Each row comes from the steps of one path. Every step used is in the known rows, and no mark comes twice. Write the path behind each row, first mark first.
Known rows:
fefu -> lisoro: [.07,.14,-.06,-.03,.05,-.24,-.02,.01,.13,.22,.03,.10,.09,-.18,-.04,-.09,.05,.03,-.02,.02,.12,.03,-.03,-.11,.05,.13,.17,.01,-.03,.11]
kikopu -> rika -> gutom -> fefu -> gepul: [.23,.20,.06,.15,-.16,.26,.02,.43,.05,-.12,-.04,.13,-.10,-.09,-.07,.23,.02,.19,-.11,.17,-.04,.26,.05,-.14,.20,-.10,.14,.18,-.42,-.13]
runuf -> rika -> fefu -> lisoro: [.11,.13,-.21,-.05,.00,-.15,.05,.00,.22,.22,-.01,.11,.13,-.06,-.16,-.14,-.07,-.25,-.07,.13,-.10,.07,.07,-.22,.04,.24,.09,.14,-.03,-.22]
kikopu -> rika -> gutom -> gepul -> safug: [-.06,-.06,.10,.24,-.29,.10,-.01,.33,-.11,.06,-.17,.19,-.19,.04,-.18,-.08,.00,-.10,-.14,.15,-.05,-.05,.11,-.04,.15,-.28,.23,-.03,-.27,-.15]
gepul -> gutom -> rika: [.17,.14,.19,.04,.03,-.22,-.06,.01,-.09,.22,.06,.15,.14,-.31,.08,-.06,-.04,.16,.01,.07,.07,.15,.17,.08,.11,-.11,.09,.23,.19,-.27]
gutom -> rika -> zaba: [.13,.30,.14,.04,.18,-.21,-.20,.08,-.06,.34,.06,.14,.09,-.12,-.02,-.15,-.12,-.28,-.01,-.05,-.22,.22,.23,.05,.15,.16,.26,.06,-.15,-.09]
gepul -> fefu -> gutom -> rika -> runuf: [.05,-.14,.07,-.14,.16,-.27,.00,-.19,-.20,-.02,-.27,.06,.10,.05,-.13,-.09,.02,.13,-.03,.22,.07,.18,.16,.10,.20,-.28,-.13,.08,.20,-.15]
kikopu -> rika: [.08,.05,-.03,.09,-.18,.00,-.12,.23,-.10,-.07,.01,.08,-.03,.02,-.19,-.03,-.12,-.05,.03,.15,.03,.18,.16,.01,-.02,-.21,.11,.11,.06,-.09]
runuf -> rika -> fefu: [.06,.00,-.18,-.03,-.07,.09,.06,.00,.10,.01,-.05,.02,.06,.12,-.13,-.04,-.12,-.32,-.04,.14,-.27,.05,.11,-.12,.01,.14,-.08,.15,.00,-.36]
lisoro -> safug: [.06,.03,.02,.20,.06,.00,.22,-.03,.00,-.01,-.09,.03,.01,.07,.09,-.13,-.09,-.14,.07,-.14,-.30,-.01,.10,.12,-.02,-.12,.01,-.01,.03,-.01]
runuf -> rika -> fefu -> gepul -> gutom: [.14,.10,-.02,-.07,-.20,.01,.05,.09,.06,.08,-.03,.00,.11,-.22,.20,.13,-.12,.28,-.09,.30,-.11,.13,.10,-.03,.03,.15,.00,.38,-.05,-.44]
runuf -> rika -> gutom -> gepul -> fefu: [-.14,-.10,.07,.12,-.02,-.01,.13,.06,-.03,.10,-.19,.10,.00,.29,-.07,-.16,.01,-.22,.01,.32,.12,-.16,.10,-.10,.01,-.25,-.10,.06,-.28,-.06]
gutom -> gepul: [-.08,.04,-.01,.09,-.07,.00,-.16,.25,-.02,-.07,.01,-.04,.00,.09,.10,.05,.11,-.07,-.05,.07,.04,.03,-.09,.02,.04,-.14,.11,-.23,-.13,-.05]
rika -> gutom -> fefu: [.11,.09,.10,.14,.02,.27,.11,.12,.04,-.08,-.07,.12,-.04,.00,-.19,.10,.02,-.10,-.03,.01,.00,-.10,-.03,-.21,.20,-.04,-.13,.12,-.33,-.02]
rika -> gutom -> fefu -> gepul: [.17,.15,.08,.10,-.04,.26,.10,.27,.11,-.07,-.04,.07,-.06,-.11,.07,.26,.10,.21,-.12,.05,-.06,.12,-.08,-.14,.21,.04,.07,.10,-.47,-.07]
fefu -> gepul -> safug: [.01,-.10,.05,-.01,-.22,.00,.11,-.01,.05,.03,-.10,.11,-.13,-.27,.13,.11,.10,.32,-.19,-.08,-.10,.05,.01,.05,.08,.17,.29,-.02,-.12,-.11]
zaba -> rika -> runuf: [.05,-.16,-.11,-.09,.11,.00,.10,-.12,-.05,.04,-.21,.02,.05,.06,.00,-.11,-.03,.15,-.11,-.09,.00,.07,.15,-.01,-.09,-.14,.02,-.04,-.04,-.15]
gepul -> fefu: [-.08,-.12,.07,-.02,.00,-.14,.14,-.14,-.12,-.04,-.11,.06,.09,.06,-.11,-.06,.11,-.11,.08,.17,.16,-.09,-.01,-.04,-.02,.00,-.07,.07,.16,.06]
zaba -> rika -> fefu -> gutom -> gepul -> safug: [-.03,-.21,.08,.06,-.01,-.01,.12,.15,.04,-.02,-.24,.16,-.04,.00,.04,.01,.19,-.04,-.12,.00,-.09,-.05,-.14,-.07,.06,.03,-.04,-.24,-.05,-.31]
gepul -> fefu -> gutom: [-.09,-.18,.17,-.08,.14,-.18,.13,-.14,-.07,-.10,-.21,.04,.05,.12,-.04,-.01,.06,.12,.14,.26,.21,-.10,-.09,-.01,.04,-.10,-.38,.06,.13,.10]
zaba -> rika -> gutom: [.04,-.03,.11,.12,.23,.15,.29,.09,.11,.32,-.13,.15,-.02,.09,.05,-.18,-.01,.02,-.03,-.04,-.01,-.07,.07,-.15,-.09,-.10,-.06,.07,-.35,-.07]
gutom -> rika -> fefu -> lisoro: [.23,.27,-.08,-.01,.10,-.30,-.05,.17,.12,.29,.05,.16,.20,-.22,-.15,-.09,.14,-.30,-.07,.09,-.12,.29,-.02,-.17,.22,.20,.29,.05,.15,-.25]
zaba -> rika: [.06,-.07,.02,.05,.18,-.01,.18,-.01,.11,.15,-.04,.13,.05,-.03,.10,-.10,.05,.05,.00,-.16,.05,.03,.04,-.06,-.19,.01,.01,-.07,-.06,-.09]
kikopu -> rika -> fefu: [.13,.09,-.13,.05,-.21,.06,-.08,.33,-.11,-.12,-.03,.04,.05,.09,-.27,.03,-.02,-.34,-.01,.27,-.21,.24,.03,-.12,.07,-.03,.07,.13,.18,-.34]
gepul -> gutom -> fefu -> rika: [.11,.03,.28,-.02,.11,-.11,.02,-.02,-.08,-.10,-.05,.18,.07,-.24,.02,.19,.05,.11,.09,.00,.14,-.17,-.16,.08,.01,-.09,-.23,.16,-.01,-.10]
gutom -> rika: [.14,.10,.07,.05,.12,-.17,-.07,.04,-.01,.16,.07,.13,.06,-.12,.00,-.07,.05,-.07,-.02,-.07,-.05,.23,.14,.05,.11,-.06,.17,-.01,.09,-.17]
gepul -> gutom -> rika -> zaba: [.17,.33,.25,.04,.11,-.26,-.18,.06,-.15,.39,.05,.16,.16,-.28,.05,-.15,-.20,-.06,.03,.06,-.10,.12,.25,.08,.14,.12,.19,.28,-.05,-.19]
runuf -> rika: [.01,-.06,-.08,.00,-.01,.01,.03,-.16,.14,.08,-.01,.07,-.02,.06,-.03,-.10,-.22,-.03,-.01,-.01,-.03,-.03,.23,-.01,-.09,-.04,-.06,.11,-.12,-.12]
gepul -> gutom: [.04,.02,.13,-.01,-.08,-.07,.01,-.03,-.11,.06,-.02,.02,.10,-.21,.09,.01,-.09,.25,.04,.15,.14,-.10,.04,.03,.00,-.03,-.10,.26,.11,-.10]
runuf -> rika -> gutom -> gepul: [-.08,.03,.02,.15,-.01,.15,-.02,.22,.10,.17,-.08,.04,-.09,.26,.04,-.12,-.11,-.13,-.08,.18,-.04,-.07,.13,-.07,.03,-.27,-.02,-.01,-.51,-.13]

Write each row's path:
[.13,.04,.18,-.01,.24,-.20,-.07,.02,.03,.09,-.02,.13,.03,-.07,.06,-.03,.02,.11,.04,.03,.03,.22,.07,.08,.16,-.14,-.11,.00,.07,-.13]  fefu -> gutom -> rika
[.07,.01,.17,-.02,.18,-.05,.01,-.01,.01,-.15,-.05,.17,.00,-.08,-.05,.17,.13,-.12,.05,-.13,.04,-.10,-.20,.05,.02,-.06,-.16,-.05,-.11,-.01]  gutom -> fefu -> rika
[.10,.23,.32,-.02,.18,-.16,-.11,.00,-.13,.11,-.05,.19,.10,-.22,.00,.06,-.11,-.11,.08,-.01,-.04,-.15,-.05,.08,.07,.13,-.09,.21,-.24,-.03]  gepul -> gutom -> fefu -> rika -> zaba
[.21,.19,-.01,.21,.08,-.12,.22,.00,.13,-.01,-.05,.18,.10,-.16,-.06,-.05,.00,-.17,.04,-.21,-.12,.00,.03,-.08,.11,.03,.09,-.03,-.04,.06]  gutom -> fefu -> lisoro -> safug
[-.08,-.02,.09,.03,.07,-.05,-.16,.22,-.01,-.12,-.09,-.05,-.03,.15,.15,.08,.08,.11,.00,.17,.11,.02,-.16,.05,.09,-.20,-.19,-.21,-.16,.01]  fefu -> gutom -> gepul
[.09,.10,.12,-.03,-.14,-.05,.01,.11,-.03,.07,.01,-.02,.06,-.31,.30,.15,-.02,.55,-.05,.19,.10,.09,.01,.07,.03,.04,.07,.25,-.05,-.15]  fefu -> gepul -> gutom
[.15,.19,-.11,.14,.09,-.16,.24,.08,.10,.14,-.10,.08,.14,-.03,-.06,-.16,.02,-.34,.02,-.02,-.36,.08,-.01,-.08,.08,.10,.15,.02,.10,-.13]  rika -> fefu -> lisoro -> safug
[-.05,.00,.23,.02,.27,.01,.13,.06,.02,.25,-.12,.12,-.08,.12,.03,-.10,.02,-.06,.03,.07,-.09,-.16,-.08,.07,.00,-.24,-.14,.10,-.35,.03]  fefu -> rika -> gutom
[.11,-.02,-.09,.01,.10,.06,.19,.11,.08,.08,-.07,.07,.13,.04,-.01,-.04,.12,-.24,-.04,-.03,-.18,.09,-.07,-.17,-.08,.17,-.02,-.03,.06,-.33]  zaba -> rika -> fefu
[-.11,-.11,.14,.14,.13,-.02,.24,.17,-.06,.17,-.21,.14,.05,.22,.03,-.17,.21,-.17,.01,.19,.18,-.12,-.03,-.15,-.06,-.20,-.05,-.09,-.23,-.02]  zaba -> rika -> gutom -> gepul -> fefu
[-.11,-.14,.07,.16,-.18,.12,.09,.06,.07,.17,-.19,.17,-.18,.07,-.06,-.13,-.07,-.07,-.17,.02,-.08,-.21,.17,-.05,.09,-.14,.12,-.04,-.42,-.17]  runuf -> rika -> gutom -> gepul -> safug
[-.04,-.03,-.05,.01,.01,.02,-.10,.22,.09,-.12,-.13,-.04,.01,.25,.04,.05,-.02,-.15,-.03,.27,-.11,.05,-.06,-.05,.10,-.11,-.26,-.07,-.15,-.29]  runuf -> rika -> fefu -> gutom -> gepul
[.12,.04,.05,.14,.00,.30,.14,.01,.15,-.02,-.09,.16,-.05,.05,-.20,.02,-.17,-.13,-.04,.00,-.02,-.13,.15,-.23,.12,-.06,-.18,.20,-.43,-.11]  runuf -> rika -> gutom -> fefu
[-.11,-.11,.28,-.02,.27,-.10,.24,-.03,-.08,.21,-.23,.17,-.01,.17,-.06,-.13,.11,-.14,.09,.21,.03,-.24,-.09,.04,-.03,-.23,-.20,.14,-.22,.09]  gepul -> fefu -> rika -> gutom
[-.02,.02,.07,.10,.20,-.26,.21,.16,.09,.37,-.15,.22,.13,.03,-.02,-.24,.23,-.11,-.01,.20,.29,-.09,-.06,-.25,-.02,-.06,.12,-.07,-.24,.07]  zaba -> rika -> gutom -> gepul -> fefu -> lisoro
[.16,.08,.14,.05,-.13,.07,.01,.01,-.07,-.19,.00,.10,.11,-.29,-.07,.20,-.03,.16,.03,.04,.20,-.12,-.04,-.10,.13,.04,-.16,.22,.05,-.13]  gepul -> gutom -> fefu
[-.15,-.06,.13,.12,.01,-.02,.10,.17,-.12,.05,-.18,.04,.02,.25,-.05,-.08,.17,-.19,.01,.33,.13,-.15,-.07,-.09,.09,-.22,-.05,-.03,-.21,.03]  rika -> gutom -> gepul -> fefu
[-.08,-.15,.06,.02,-.14,.00,-.01,.15,-.03,-.13,-.22,.06,-.07,.04,-.04,.10,.15,-.06,-.12,.11,-.14,-.07,-.16,-.03,.21,.02,-.05,-.17,-.01,-.25]  rika -> fefu -> gutom -> gepul -> safug
[.18,.18,-.03,.02,.03,-.12,.00,.04,.14,-.01,.05,.17,.10,-.28,-.18,.07,.09,-.05,-.03,-.07,.19,.01,-.10,-.23,.16,.17,.10,.01,-.09,.08]  gutom -> fefu -> lisoro
[.12,.01,-.06,-.08,.05,-.14,-.11,-.07,-.13,.06,-.12,.03,.06,-.05,-.10,-.09,-.02,.03,-.13,.01,-.08,.24,.24,.10,.17,-.20,.17,.03,.10,-.23]  gutom -> rika -> runuf
[.21,.37,.24,.02,.08,-.25,-.18,.16,-.09,.40,.07,.13,.14,-.38,.24,-.02,-.12,.15,-.06,.09,-.14,.29,.23,.11,.18,.17,.35,.27,-.18,-.21]  fefu -> gepul -> gutom -> rika -> zaba
[.08,.23,.06,.09,-.07,-.07,-.23,.24,-.16,.13,.01,.10,.00,.02,-.20,-.13,-.26,-.27,.03,.14,-.14,.16,.23,.01,.03,.03,.21,.18,-.17,-.02]  kikopu -> rika -> zaba
[-.16,-.19,.05,-.15,.11,-.25,-.03,-.07,-.26,-.10,-.31,.01,.05,.21,-.05,-.03,.16,-.05,-.03,.22,.09,-.08,-.09,.20,.01,-.36,-.05,-.10,.00,-.04]  gutom -> gepul -> fefu -> rika -> runuf
[-.01,.07,.01,.19,.08,-.33,.21,.05,-.01,.09,-.14,.12,.14,.05,.03,-.23,.13,-.25,.08,.06,-.02,-.03,-.01,.01,.02,-.12,.17,-.11,.04,.08]  gutom -> gepul -> fefu -> lisoro -> safug
[.07,-.05,.23,-.03,.23,-.33,.04,-.08,-.06,.06,-.11,.17,.10,-.01,-.03,-.08,.10,.04,.11,.17,.13,.16,.05,.04,.14,-.14,-.15,.07,.21,-.08]  gepul -> fefu -> gutom -> rika
[-.11,-.23,.06,-.21,.15,-.25,.08,-.25,-.23,-.05,-.31,.04,.07,.14,-.11,-.07,.07,.00,.00,.17,.05,-.11,-.02,.18,-.02,-.26,-.11,.05,.09,-.01]  gepul -> fefu -> rika -> runuf
[.10,.01,-.01,-.01,-.05,.01,-.07,.27,-.07,-.18,-.12,.03,.02,.14,-.20,.07,-.06,-.11,.06,.35,-.12,.19,-.04,-.08,.13,-.11,-.24,.14,.14,-.24]  kikopu -> rika -> fefu -> gutom
[.20,.09,.04,-.11,-.06,-.18,-.10,.02,-.15,.10,-.12,.02,.11,-.28,.15,.04,-.05,.49,-.17,.17,-.01,.32,.24,.17,.19,-.18,.23,.23,.05,-.35]  fefu -> gepul -> gutom -> rika -> runuf
[.17,.13,.01,.03,-.10,.12,.00,.19,.10,-.23,.03,.05,-.02,-.20,.11,.32,.14,.23,-.11,-.05,.00,.20,-.11,-.07,.14,.14,.11,-.01,-.21,-.09]  gutom -> fefu -> gepul
[.11,.14,-.02,.16,.12,-.22,.22,-.01,.12,.18,-.06,.12,.08,-.09,.05,-.21,-.05,-.10,.05,-.13,-.17,.02,.08,.02,.01,-.02,.15,-.01,.00,.08]  fefu -> lisoro -> safug
[.21,.21,.07,.02,-.06,-.18,.00,.02,.06,.04,.04,.19,.18,-.44,-.12,.09,.02,.17,.00,.05,.30,-.07,-.06,-.20,.16,.16,.02,.22,.02,-.01]  gepul -> gutom -> fefu -> lisoro
[-.15,-.13,.23,.11,.00,-.02,.07,.15,-.03,.17,-.22,.19,-.18,.03,.02,-.06,.15,-.06,-.12,.00,-.09,-.25,-.10,.09,.09,-.21,.10,-.15,-.35,-.07]  fefu -> rika -> gutom -> gepul -> safug
[-.08,-.02,.11,.19,-.12,-.03,.02,.34,-.20,.01,-.17,.10,-.01,.27,-.20,-.11,.09,-.23,.04,.45,.16,-.01,.04,-.10,.07,-.36,.03,.04,-.16,-.04]  kikopu -> rika -> gutom -> gepul -> fefu
[.08,-.07,.12,-.15,.04,-.07,-.02,-.15,-.20,-.17,-.22,.08,.08,-.16,-.09,.14,-.03,.21,-.04,.06,.09,-.13,-.04,.14,.10,-.23,-.19,.17,.00,-.15]  gepul -> gutom -> fefu -> rika -> runuf
[.16,.02,.01,.01,-.17,-.07,.09,.14,.04,.10,-.08,.16,-.03,-.30,.04,.10,.20,.04,-.23,-.02,-.32,.28,.03,-.01,.23,.23,.41,.00,.05,-.45]  gutom -> rika -> fefu -> gepul -> safug
[.18,.09,.05,-.03,-.06,-.01,.16,.21,.04,.13,-.05,.04,.16,-.28,.29,.12,.07,.35,-.08,.17,-.04,.18,-.04,-.07,-.03,.17,.06,.24,.01,-.42]  zaba -> rika -> fefu -> gepul -> gutom
[-.07,.04,.00,.07,.05,-.24,.10,.04,.11,.32,-.15,.19,.09,.08,-.11,-.24,.03,-.18,-.02,.30,.23,-.10,.08,-.20,.04,-.10,.07,.06,-.31,.04]  runuf -> rika -> gutom -> gepul -> fefu -> lisoro
[.04,-.02,.02,-.08,.09,.02,.02,.08,.02,-.12,-.14,-.04,.05,.11,-.04,.10,.03,-.06,.03,.23,-.15,.05,-.15,-.07,.14,.06,-.33,.05,.09,-.17]  rika -> fefu -> gutom
